Known rows, with every step that occurs:
d, e, b, r: [-34 -30   7  14  23  12  -1  -2  15  -1  17 -22  -4  -1   8   4   7  22
   7  17  -9  -3   2   4  10 -15 -10  -4   4 -11 -25  41  22  18 -30   0
 -15 -21  20  15  35]
b, r: [ 16  30 -18  -6   6   1  25  -1  28   4  23 -23  16  14 -11  64  31   8
 -24  -5 -19  27  29  -3 -10  -3 -30  -6  10  -3  -9   5 -10  20   9   3
 -23  13 -18   7  40]
t, y, p, e: [ -1  -2  21  24 -32  10  -6   2  -4 -35  33  37  17  38 -26 -23  19  20
  11  26 -15 -22 -42   3 -13 -21 -16  23  41 -46  45   5   3  -1  24 -57
  20  30   3 -34 -60]
y, s: [-11 -11   0  -2  60 -15  42 -22  18 -23  15   3  21 -22  10  36   1 -15
   1 -12 -31  -2  -3  16  38  -2 -64 -30  32   3  12 -24   4   8  32  15
 -13  20   9 -10 -16]
s, y, p, e, d, r, k, g, l: [ 23 -18  53  10 -92  -4 -57  45  -8 -34 -29   4 -17 -34 -19 -62   2  12
 -21  50  32 -11 -19 -26  -8   8  40   3 -13 -20  37 -20  19  -2 -25 -29
  68  -2  -4  24  -8]
g, l, r, k: [ 15  32 -20  -7  33  13  -3  12   8   1   7 -21 -20 -19   8   0   4 -24
   2 -22  -9   2  40   5 -12  41  12   0  -5  33 -25  -8 -33  27  24  47
 -50  -5  -9  14 -17]
k, g: [ 18  22  -8  -6   6  -6   8 -27   0  11   6  23 -15  22 -10  19  -9   0
   8 -24 -30  21   8   6  25  12 -39   2 -24 -15  -1 -13   8  25  12   4
 -11  20 -12   5 -14]
l, r, b, e: [-34   5 -33  -9  15  43  23 -44  11   8   4 -32   3   7 -12   1 -11   1
  23 -15 -29   4  -6  32 -26  -8  33  19   6  21 -37  16   9  12 -30  15
 -14 -39  28  17  -7]
k, r, b, e, p: [  3  11   3 -15   4  -9 -20 -19 -20  24  30 -15  -4  15  -6   2  -7  -1
  15 -18   1   3   8  -1  -9   4  44   4 -36  18  20  11 -39 -36 -15 -17
 -20 -20  24   0   4]
d, r: [ 27  13   0 -24  -3  15  12   4  23  -7  26 -17  38  16 -32  40  12 -15
  -8  10  -1  30  10 -21  -7   0 -18   7  21 -21  -1  15   1  10 -18  40
   0 -16 -22  16  53]
t, y, p: [ 23  42  23  40 -25  -7  -7   2  -8 -33  25  27  23  33 -18  16  14  22
  -6   8 -15  -4 -24  -7  -6 -26 -18  18  26 -56  24  -9 -24   4  40 -32
  12  35   1 -27 -23]
s, y, p, e, b, r, k, g, l: [  7 -11  11  30 -46  -7 -48  42 -13  -3 -33 -11 -40 -21  26 -60   4  39
 -12  36  26 -39 -14   8  12   4  38   9  -7   3  12 -20  -3   0  -5 -40
  32  -3   4  -5 -35]
p, e, d, r: [ -9 -46  46 -42 -30  33   0   6  18 -35   6   6  16  -2 -41  -3  27  -9
  -5  59  18  20  -9 -28 -18  -7 -19 -16   4  -8  31  14  49  -1 -45  10
  18  -4 -18  13  20]
s, y, p, e, d, r: [ 15 -16  61   7 -81   5 -16  19  13 -55 -24   1  27 -10 -28 -18  29  40
 -26  68  32  12 -37 -29 -17 -20   5   7  24 -44  42  -4  25 -16 -34 -37
  74  -9   0   5  14]
q, r, k, g: [  7 -18 -58 -26   1  18   8   5  13  33   7 -31 -23   9  20   4 -12 -27
   3 -51 -35  11  12  11   9  30  -1  14 -26  34 -18  -1  19  44  21  25
 -15  18 -25  38  -9]
s, y, p, e, d, r, b: [ -6 -18  62  22 -82   7 -30  17   6 -43 -44   1  21  -2 -15 -30   4  22
 -16  82  46   4 -53 -20  -9 -32  40   8   3 -38  37   5  32 -35 -43 -30
  79 -41  16   6   3]
m, q, r, b: [-22  54 -15  -1  30  14  11   9   5  12 -14  -5  -1  19  24  -5 -21 -56
  18  -8  23  -6   2 -23 -20  -9   8  17  13   6 -26  10   6 -26  20  47
 -18 -23  -1  -9  21]
q, r, k: [ -1 -18 -40 -28  11  22  12   7  22  17  18 -36   1   5  22  12   6 -21
   0 -30 -20  15  16  10  -2  20  -7   7  -2  30 -12  12   7  23  34  30
 -22  10 -21  25  -1]
g, k, r, b, e, p, y, t: [  6 -32 -37  13  23 -45   1  -6 -28  29 -13  23  -2   3  29 -18   4  -8
   8 -35  -5 -47   2  15 -19  61  -1 -13 -11  33 -15 -11 -20   0 -31 -37
   6 -28   6   3 -33]
m, q, r, k, g, l: [  6  50 -24 -20  18   0 -19  38  -6  27  -2  -4 -40 -11  18 -38 -22 -66
  11 -44   6 -17  42 -27 -17  35   4  12   5  25 -31 -15  -9  13  41  43
 -30  15 -22  11  14]
e, p: [ 23  21   7  13  14  -9  35 -31  -5   3   6  38  18  21  10  21  25  36
 -12 -28  -5  33  11 -11  27 -13 -22  -6 -32 -38   6   0 -34 -22  10 -23
 -29  29 -14 -21  -1]
e, b, r, q: [ -9  24 -26  -3  39  -9  -3   5  -1   1 -17   0 -13  -9  18  31   3   2
 -11  12  31  -1  25   1  19  -6 -11 -22  28  15 -35   3 -35   2   5  44
 -21 -14 -13 -31  60]
b, r, k: [  9  15 -40 -20   9   7   7  -8  31  14  21 -25  -2  12   4  35  30  -8
 -22 -21 -12   7  41  25   7  20   1  -7  20  17 -23  13 -11  33  31  10
 -14   2 -21  31  28]
l, r, b, e, p, y: [-38  -2 -41  18  20  32  35 -49 -15  18 -26  13   8  16 -17 -21   4  32
  19 -31 -16 -22  -6  -5 -30 -21  23  36 -14  -9 -30  15   7   5 -47  -5
  -4  -8  23   8 -23]
t, y, p, e, d: [ -3  -9  56  20 -50  12 -17  14 -11 -54  12  43  13  16 -28 -15  25  22
  -7  50   0 -12 -37 -18 -20 -33 -13   6  12 -52  47  -8  11  -3   5 -50
  27  39   6 -26 -36]
t, y, s: [ -6  15  -7  11  54 -26   4   6   6 -46  32   2  15  16  -5  41  -6 -22
 -12 -21 -43 -35 -34  -2   0 -20 -73  -2  67 -21  24 -22 -27  25  30  23
  23  42  10 -21 -18]
k, g, l, r, q, m: [ 32  18 -12 -17   6 -17   7  28 -14  26  -3  -3 -37 -47 -12   8 -58 -23
  14 -52 -12  28  33   9   5  36   8  -9 -18  45 -22 -13 -26  14  15  37
 -41  37  -7   1  -1]
s, y, p: [ 22  48  40  33 -41 -30  -1  -7   6 -34 -12   9  28  11  -2   8  23  48
 -15  19   2  11 -22   0   9 -12 -16   5  21 -49  20 -15 -17 -11  26 -45
  39  -3   4 -20 -11]
s, y, t: [ 29  40  38  12  15 -58  33   6  26 -38 -19   0  35   9  13  46   7  10
 -37 -14  -8  16 -24  -7  -3  24 -63  -6  60 -14  15 -45 -29  -8  -8  -8
  59 -17 -18 -18 -17]
r, k, g: [  8   6 -33 -15  10  -1  -9 -33   1  23   3  20 -27  24  12 -10  -7 -20
   3 -35 -17  -4  25  34  43  38  -7  -3  -9   8 -20  -2  10  41  32  12
  -3   9 -16  28 -24]

Rows:
[ 32  17   9 -50   8 -50  -9  13  -1  18  33  -9  -5 -21 -17  41 -25 -41
   7 -41  28  23  42  11  10  45   6 -27  30  59  12  13 -48 -15  46  31
 -20  27  -9 -12  29]	k, r, q, m
[ -1 -16  18  30 -40   0  -9  15   6 -25 -24 -10   7  -1  18 -19  32  62
 -19  55  25 -20 -35   5   4 -29   8  12  30 -20  19  -3   4 -15 -17 -48
  34 -11   6 -22 -22]	s, y, p, e, b, r
[-38   2  53  -9  -8   1 -26 -31 -16 -16  -3   1   3 -12 -18  -2  -8   1
   8  31   2  15  -9  11  -7 -41  19 -29 -41  -8   8  -4  25 -23 -17 -21
   9 -19  34  -3  16]	r, b, e, d
[ -3  51 -12 -23  21   7  27  12  12   1   5  -5  10  16   4  11   4 -38
   7 -22   6   3  19 -36 -28   2 -27  15  34  -1 -26   3   1  -7  26  37
 -25   9 -15 -10  34]	m, q, r
[-34 -44  19 -10  42  21  11 -15  -2 -10   3  21  -8  15  16 -32  16  15
  27  45  20 -15 -18  16  24 -10 -32  -8   8   3  13  14  19 -17 -16   5
 -26 -12  -8 -37 -54]	p, e, b
[ -3 -12 -38  -1  36  11 -10   5   4  16  -6 -21 -13   1  46  20  26  10
 -25   7  21 -15  28  15  31  -3  10 -11   2  23 -35  10 -15  21   6  39
 -29 -14 -19  14  28]	e, b, r, k
[ 39  -3 -39 -42  13 -46 -30  21  -2  19  23  -1 -22 -19  21  25 -11 -48
  14 -43  16  -5  39  54  15  88  -1 -50  33  75 -22  23 -40  21  43  16
 -20   6 -10   0  12]	g, k, r, q, m
[ 34   8 -18 -21  -7   9 -38  27   2  19  17 -14 -21  -8 -16 -11 -20 -42
  -3 -14   0   5  29 -14   4  35  20   2  -9   6  -9  -2  -3  26   1  49
   1  -8 -27  40  30]	d, r, k, g, l
[  4  20 -22  20  -3  12  -1  -7 -33  29 -12  -2 -39 -16  -4 -29 -40   8
  18 -41 -32   9   3  -5  -9   2  43  17 -71   9 -20 -18 -21  -5 -39 -10
 -33   7  21   5 -20]	k, g, l, r, b, e, p
[ -1  -8   9   7  22 -38  18 -11 -24  26  -6  13  18   2  -8  -1  -9   5
   3 -27   3 -19   3 -29 -26  20   6  17 -13  16  26 -17 -24 -37 -32 -28
   7 -16  10  -9 -22]	k, r, b, e, p, y, t
[ 16   8 -59 -16  -4   7  -1  -7  20  33  12 -14 -25  17   6  26   8 -15
 -21 -35 -26   2  37  25  15  32   7   1  -6  22 -30   2   4  53  20   6
  -6  12 -23  44  23]	b, r, k, g
[-34 -46 -16  10  21   9  19 -17 -12   8  -5   4  36 -19 -28 -18 -17   7
   8  -7  -4 -28 -23 -23  -9 -37   8  12  12 -28   8   5  23 -21 -43   0
  37 -12  22   8  21]	d, r, b, e, p, y, s
[-11 -19  20  38 -11  13 -15  12 -18 -31  12  32   6  29   7 -35  14  34
  10  45  11 -37 -45  -2   4 -40 -13  21  25 -39  29   2  -3 -10   7 -35
  11  20   4 -48 -59]	t, y, p, e, b
[ -5  14  17   2 -15  18 -32   7 -28   5 -21 -16 -44 -42 -20 -15 -36 -12
   7  -1 -23  10   2 -16 -28  -5  32  -6 -74  21 -16 -28   9  12 -42  14
 -22  -4  26  21   5]	k, g, l, r, b, e, d
[-40  28  24 -25  -1  17  -7   7  -9  -5 -16  -9  -4 -13   1 -19 -10 -41
   6   7  18  -4   2 -32 -40 -33  21  -2  -4   6 -18   1  30 -28  -9  17
   3 -11  20  -3  51]	m, q, r, b, e, d
[  0 -66  15   7 -28   5  28  16  -6  18 -12  22   1 -47   8 -30  -1  41
  13  32  44   3   2  40  45 -16  43 -20  11  22   4  18  19 -34  19 -48
 -16  26   7 -42 -14]	y, p, e, b, r, q, m
[  3  13  -2   2   3  19  -4   0  16  10   1 -21  22  22  -7  25 -19 -33
   0  25  19  22 -11 -10   2 -13  23   6   1 -15   1  26   8 -17 -21  50
  13 -53  -3  19  41]	d, r, b
[ -8 -51  54  20 -66  38  -1   2   1 -16 -26  25  21 -15 -18 -35   6  13
   5  87  40  15 -26 -15  10 -31  52  -5 -38 -26  31  12  59 -38 -28 -34
  17 -24  10   3  -4]	y, p, e, d, r, b
[-34 -25  23 -21 -14  24  -4   4  -6   0   0 -44   2 -21  -4   8 -11  -4
   5  12 -19  29 -20 -11 -33 -41  23  -7 -52  17   7   0  35 -16 -16   0
  -9 -10  26   9  24]	q, r, b, e, d
[-33 -49 -31   8  11  18 -23  -8   9  24   5 -18 -36   1  17 -28 -13   6
   7 -11 -15 -24  13  25  33  15  20   1  -9   9 -45  40  38  46 -32   8
   2 -16  15  46  17]	d, e, b, r, k, g
[ 16  26  -1  -6  14 -19 -34   0 -11  19   8  15 -41  -5   9 -24 -21 -29
   9 -25 -10   2  34  15  28  40  -4 -11 -34  12  -7 -17 -13  23  41  15
 -24  13 -13  13 -27]	r, k, g, l
[  6  -9 -45  -6   3 -13 -36 -13 -21  28  16  -8 -24  15  34 -14   6 -10
  16 -26  -9 -25   9  41  -3  43  38 -24 -29  39 -20  18 -35   0 -15 -29
 -22 -30  21   9 -12]	g, k, r, b, e, p
[ 17  -2  13  39  32 -40  74 -21 -13   2 -32  76  45  10   3  17  22  43
 -20 -35  -3   6  10 -45   6   9 -71  13  -8 -44  12 -32 -19 -19 -12 -32
   5  32 -28 -28 -29]	e, p, y, t
[  7 -13  -8 -14  30 -17   8  24  -5  21  -9 -11  -5 -34  22  40 -14   9
 -16  -6  40  11  24  17  36 -16   3 -32  19  35 -30  13 -28 -11  13  35
 -24  18  -8 -21  49]	e, b, r, q, m
[-24 -23 -12  -3  -3  25  25  -7  -8  29  10 -34   5   1  10  -4 -17  10
  16 -25 -31  25 -21  -3 -17 -39  29  12 -47   3   3   8   5 -31 -13 -23
 -20   0  21  -6  -1]	q, r, b, e, p
[-15   4 -18   3  14  18  17   9  11  25  -3 -38   5  16  22  29 -21 -25
  12   0 -11  25 -16  -5 -11 -19   2   8 -36  15   3  11  10 -14  13  32
 -23 -23   5   3  -1]	q, r, b
[ -2   4  41  18 -49 -12  -2 -14  13 -39  -5  19  19  16 -12 -31  27  46
   0  39   8  -3 -38  12  -1  -7 -15  10  37 -36  40  -1  13 -20   8 -67
  52  -3   4 -28 -51]	s, y, p, e
[-29 -16  -5  17  66 -33  38 -27   1 -20  -9  40  31 -11 -17  15  12   7
  11  -6 -20 -39   2 -17   5  -5 -97  -3  35 -22  16 -20  22  21  27  16
   8  30   3 -14 -31]	p, y, s
